Each row comes from the steps of one path. Every step used is in the known rows, and no mark comes twice. Write the path behind each row, first mark first.
Known rows:
vetid > maket: [  0  24   2 -27  -4   2   0 -12  -3  19  21  22  11  11   2 -17   5 -31
 -10  -3  11  15  19  -7   6   1   4 -20]
pezo > panabu: [  8  26  -6 -28   5   3 -10 -19  -6   9  -9  24  -3   8   1  13  -3 -15
   5  -4   3  15  16  -9   2   4   5 -12]
sedutan > pezo: [  9  21   0 -29 -23   5   0 -12  -4   1 -12  19  -3  20   5  19   4  -9
   3  -4   3  14  20 -13   7   3   6 -21]
lafo > pezo > sedutan > vetid > maket: [ 10  20  24 -23  -5   2 -10   0  -1  14   7  26  -1 -34  -3 -23  -7 -14
   0 -10   4  13  12 -16  11  10   0 -23]
sedutan > vetid: [ 15  20  -2 -22 -15   1  -3 -11  -2   2 -21  13  -2  27   6   1  -3 -13
   7  -5   5  16   4 -16   2   0   5 -24]
panabu > pezo: [ -4  23  -6 -25  -7   2   6 -17  -4  -2  17  13  -3  16  10  31   9  -5
  -8  -3   9  15   7  -6   3   1   6  -9]
vetid > lafo > dufopa: [ -6  20  -2 -25 -11  -7   1 -10   0  17  14  36  -3  33   9 -31   2 -22
  -5 -10  15  17   4 -24   5   1  -2 -23]
vetid > maket > pezo > lafo: [  6  24  -3 -33 -12  -5   6 -11  -4  15  21  28   7  14   6 -25  -3 -21
  -9  -8  11  19  42   1   8   4   3 -21]
sedutan > vetid > panabu > pezo: [  2  22 -10 -27  -2  -4  -1  -8  -1  -4 -20  22  -9  31   6  13  -5 -11
   5  -7  -3  24 -10 -12  -1   1   6 -18]
maket > pezo > sedutan: [ 21  24   1 -25  -9  11  -5 -14  -5   3  -6  31  -8  -5   4  15  -5   1
  -2  -8   3  10  28   0  10   8   5 -16]
lafo > vetid > maket > pezo: [ 15  27 -13 -32 -17   1   6  -8  -6  11  19  19   2   5   3   2   3 -17
 -16  -3  -4   8  23  -3   9   4   1 -18]
dufopa > lafo > vetid > panabu > pezo > sedutan: [ 15  27  -9 -24   6   4  -4   2  -7   4   5  19 -19 -18  -6  14   5  -9
 -11  -4 -14   7 -14   6   3   9   5 -11]
pezo > sedutan > vetid > lafo > duva: [ 11  29   4 -18 -12  -2  -6  -4   0  13 -11  31  -4  -8   2   7  -8 -14
  13   0   5  22   5 -15   9   7   4 -21]
maket > pezo > sedutan > vetid > lafo: [ 20  23   5 -24 -17   3  -1 -10  -2   1 -17  31  -9  -1   4   1 -11   0
   5  -9   5  19  24  -3   9   7   5 -19]
sedutan > pezo > panabu: [  9  24   3 -32 -13   4  -6 -15  -5   2 -23  24  -5   5   0  26  -2  -9
  10  -4  -2  19  23 -12   5   6   7 -15]
dufopa > lafo > pezo > sedutan > vetid > panabu: [ 21  19  14 -23   6   6 -12   9  -3   8 -11  22 -17 -25  -9 -30  -6  -8
  -3 -13  -9   9 -11  -2   4  11   3 -21]
panabu > pezo > sedutan: [ -1  25   5 -20   0   6  -1 -16  -4   2  16  23  -6 -20   5  38   6  -2
  -2  -1  10  16   8  -5   7   7   7  -6]
vetid > panabu > pezo: [ -9  25 -18 -30   8  -1  -1 -11  -3   1   5  29 -10  31   7  21   3 -13
  -6  -7  -1  19  -8  -4   0   0   5 -13]
dufopa > lafo: [ 19  21  -2 -22  -3   9  -4  -5  -7   7  -3   9  -8  10  -2 -14   6 -14
  -8  -6   1   4   1   2   1   2   6 -19]
sedutan > pezo > lafo > vetid > panabu: [  7  26 -16 -34 -23 -11   2  -4  -4   5  -3  28  -7  19   6  14   0 -11
   7  -3  -3  17  22 -10   9   5   3 -24]
maket > pezo: [ 18  22 -11 -30 -16   8   2 -16  -6  -1  -5  22  -6  31   8   7  -2  -2
  -8 -10   3   9  28  -1   5   2   4 -19]
vetid > maket > pezo: [  9  23   0 -32 -10   4   5 -12  -4  12  13  25   6  13   3 -15   0 -20
 -13  -8   6  15  33   0   7   3   4 -18]
dufopa > lafo > vetid > maket > pezo: [ 24  25  -4 -28  -9   5   4   0  -8   9  11  11  -7  -6  -5 -14   5 -15
 -19  -6  -9   4  11   8   4   6   4 -16]
duva > lafo > vetid > sedutan > pezo: [  5  30 -10 -22 -23  -2   6  -1 -11  11  24  32   1  11  -6  37   6 -11
 -18  -4   0   7  10  -4  11   9   4 -14]
sedutan > pezo > panabu > vetid > lafo: [ -4  22   0 -31 -19  -4   2  -9  -5  -2 -10  22  -8   1   2  35  -1 -11
   9  -5   0  25  25 -11   3   6   5  -8]
dufopa > lafo > vetid > panabu: [ 19  25 -18 -26   1   3  -5   2  -8   7  -2  16 -15  11  -4  -6   5 -15
 -12  -5 -14   3 -12   3   1   4   4 -18]
lafo > vetid > sedutan: [ -1  30 -11 -18 -11   1   2 -10  -5  14  21  17  -5   5   2  19   8 -17
  -8   0   2   4  -8 -14  10   4   2 -19]
duva > lafo: [ 11  25 -13 -24 -15   1   0  -8 -12  10  18  32   6  32  -1  17   4 -12
 -17  -6  10   8  22   0   5   5   5 -15]
lafo > pezo: [  6  19   3 -27 -11   3  -5  -6  -4   8  15  18  -3  10   5 -18   0 -10
  -8 -11   6   4  11 -14   7   4  -2 -24]

Write each row's path:
[ -9  31   0 -22 -19  -6   6  -7   0  16   9  27  -3  10   2  21   2 -17
   6  -3   5  20   8 -18  13   6   4 -22]	vetid > sedutan > pezo > lafo > duva
[  7  28 -28 -29  -4  -2  -4  -6  -6   8   3  26  -9  26   4  15   3 -18
  -7  -2  -9   7  -5  -8   5   2   1 -20]	lafo > vetid > panabu
[ 11  20  -6 -24 -10   1  -2  -5  -9  14  21  44   5  30  -2   4   5 -13
 -20 -11   8   8  14 -15   4   7   0 -15]	duva > lafo > dufopa
[  9  28 -22 -26 -19 -13   3  -9  -6  12  20  19  -1  17  10   1   3 -15
   1  -1   9   9  24  -8   9   3   0 -23]	pezo > lafo > vetid
[ 17  23  10 -15  -5   6 -11 -10  -2   8 -17  26  -4 -17   1  11  -6  -9
  12  -2   7  16   6 -14   8   7   6 -20]	pezo > sedutan > vetid
[ 12  22 -10 -32  -9   5   2 -14  -7  -6  -8  21 -10   8   4  33  -5   1
  -2 -11  -4  16  33   1   1   6   4  -5]	maket > pezo > panabu > vetid
[ -4  24   2 -24  -7  -3   0   2 -11  10  32  34  -1  -8  -9  21  -2  -9
 -17 -13   2  11  16  -4   7  12   1  -6]	duva > lafo > pezo > panabu > vetid > sedutan
[ 13  25 -16 -27   2   2   0   1  -8   2   5  13 -17   5  -3   7   7 -11
 -14  -5 -14   6 -15   6   0   5   5 -12]	dufopa > lafo > vetid > panabu > pezo
[ -7  25 -10 -26 -11  -9   8 -16  -4   2  25  18  -2  15  12  20   6  -6
  -1  -4  15  19  20  -4   4   2   4 -12]	panabu > pezo > lafo
[  2  26 -18 -29  -6 -13   3  -3   0   1 -14  26  -7  33   7  17  -6 -12
   9  -5  -6  28  -3 -12   1   2   4 -20]	sedutan > vetid > panabu > pezo > lafo > duva
[ 12  24   6 -23 -10   2  -6   2 -10  13  26  40   2  -9  -6   6  -2  -6
 -17 -11   7   5  22  -2  11  13   1 -15]	duva > lafo > pezo > sedutan
[  0  23  -9 -26  -1   1  -3 -13  -7   1   0  17  -6  -1   2  37   0 -13
   4  -4   0  17  18  -8  -1   4   4  -3]	pezo > panabu > vetid
[ 19  24  -8 -33  -5   6  -3 -19  -7   0 -16  27  -8  15   4  13  -8  -2
  -2 -11  -3  14  32   0   4   6   5 -12]	maket > pezo > panabu
[ 18  20  10 -28   4   6  -9   1  -7   8  -1  14 -13 -15  -8 -26  -3  -9
  -7 -13  -7   5   3   0   2   9   2 -16]	dufopa > lafo > pezo > panabu
[  4  19   5 -25 -21 -10   1  -3   0   6  -7  19  -4  23   6 -31  -8 -15
   4 -10   9  20   5 -18   5   2   0 -28]	sedutan > vetid > lafo > pezo
[  0  29  -5 -21 -20   2   4  -8  -4  10  10  17  -7   0   1  30   7 -13
  -5   0  -2   8  -3 -16  12   6   4 -19]	lafo > vetid > sedutan > pezo
[  7  31 -20 -26  -5  -4   0   0 -12   7  25  42  -3   3  -5  44   3  -8
 -19  -4  -5  10   7   4   7  10   4  -7]	duva > lafo > vetid > panabu > pezo > sedutan
[ -9  30 -28 -33   3 -12   3  -6  -2   6  12  33  -8  33   9  22   0 -14
  -1  -5  -3  24   2  -5   3   2   3 -15]	vetid > panabu > pezo > lafo > duva
[-16  26  -8 -20 -24  -7  12   0  -2   6  22  16  -6   2   4  50   7 -13
   3  -3   2  20  10 -16   8   5   3 -11]	panabu > vetid > sedutan > pezo > lafo > duva
[  6  22  -4 -30 -27  -6   3 -10  -3   5  -4  23  -2  20   8   8   1 -10
  10  -4   9  18  33 -11   9   4   4 -23]	sedutan > pezo > lafo
[ -9  25   9 -19 -14   5   2 -12  -1  11   3  22  -5   7   0  19   5 -15
   1  -5   8  15  -1 -17  11   4   7 -20]	vetid > sedutan > pezo
[ -2  26  -6 -33 -22  -5   5  -5  -4   0 -11  23  -7   5   2  47  -1 -11
  10  -2  -8  26  24 -14   4   6   4  -8]	sedutan > pezo > panabu > vetid > lafo > duva
[-17  21   2 -18 -20   3   9  -5  -3   2  16  12  -7  -1   3  46   9 -12
  -2  -5   6  16   3 -15   6   4   5  -9]	panabu > vetid > sedutan > pezo
[ 19  25  -4 -25  -6   4   0   1  -8  13  15   9  -4  -8  -6 -15   8 -22
 -16  -2  -6   4   2   4   3   5   4 -17]	dufopa > lafo > vetid > maket
[  4  20  13 -22   4   4  -4   5  -6   8  12  11 -16 -29 -10  -9   0 -10
  -9 -14  -6   8  -5  -2   2  10   2  -9]	dufopa > lafo > pezo > panabu > vetid > sedutan
[ -2  31 -20 -27 -19  -9   6  -7  -2  16  12  26   0  42   9   1   1 -23
  -1  -1   6  19   9 -13   6  -1   0 -23]	vetid > lafo > duva
[ 15  29 -11 -34  -9   0   2 -11  -7  11  12  23   0  -4   0   7  -1 -18
 -12  -3  -7  11  26  -2   8   7   2 -13]	lafo > vetid > maket > pezo > panabu
[  0  24  14 -20  -2   2   1 -11  -1   4   9  22  -1 -28   2  25   1  -9
   1  -2   8  23   8  -7   6   7   7  -8]	panabu > pezo > sedutan > vetid > maket
[ 14  19  19 -21  -8   4 -11  -1  -1   8  -2  25  -6 -27   0 -13  -8  -5
   4 -10   3  10   7 -17  10  10   0 -24]	lafo > pezo > sedutan > vetid
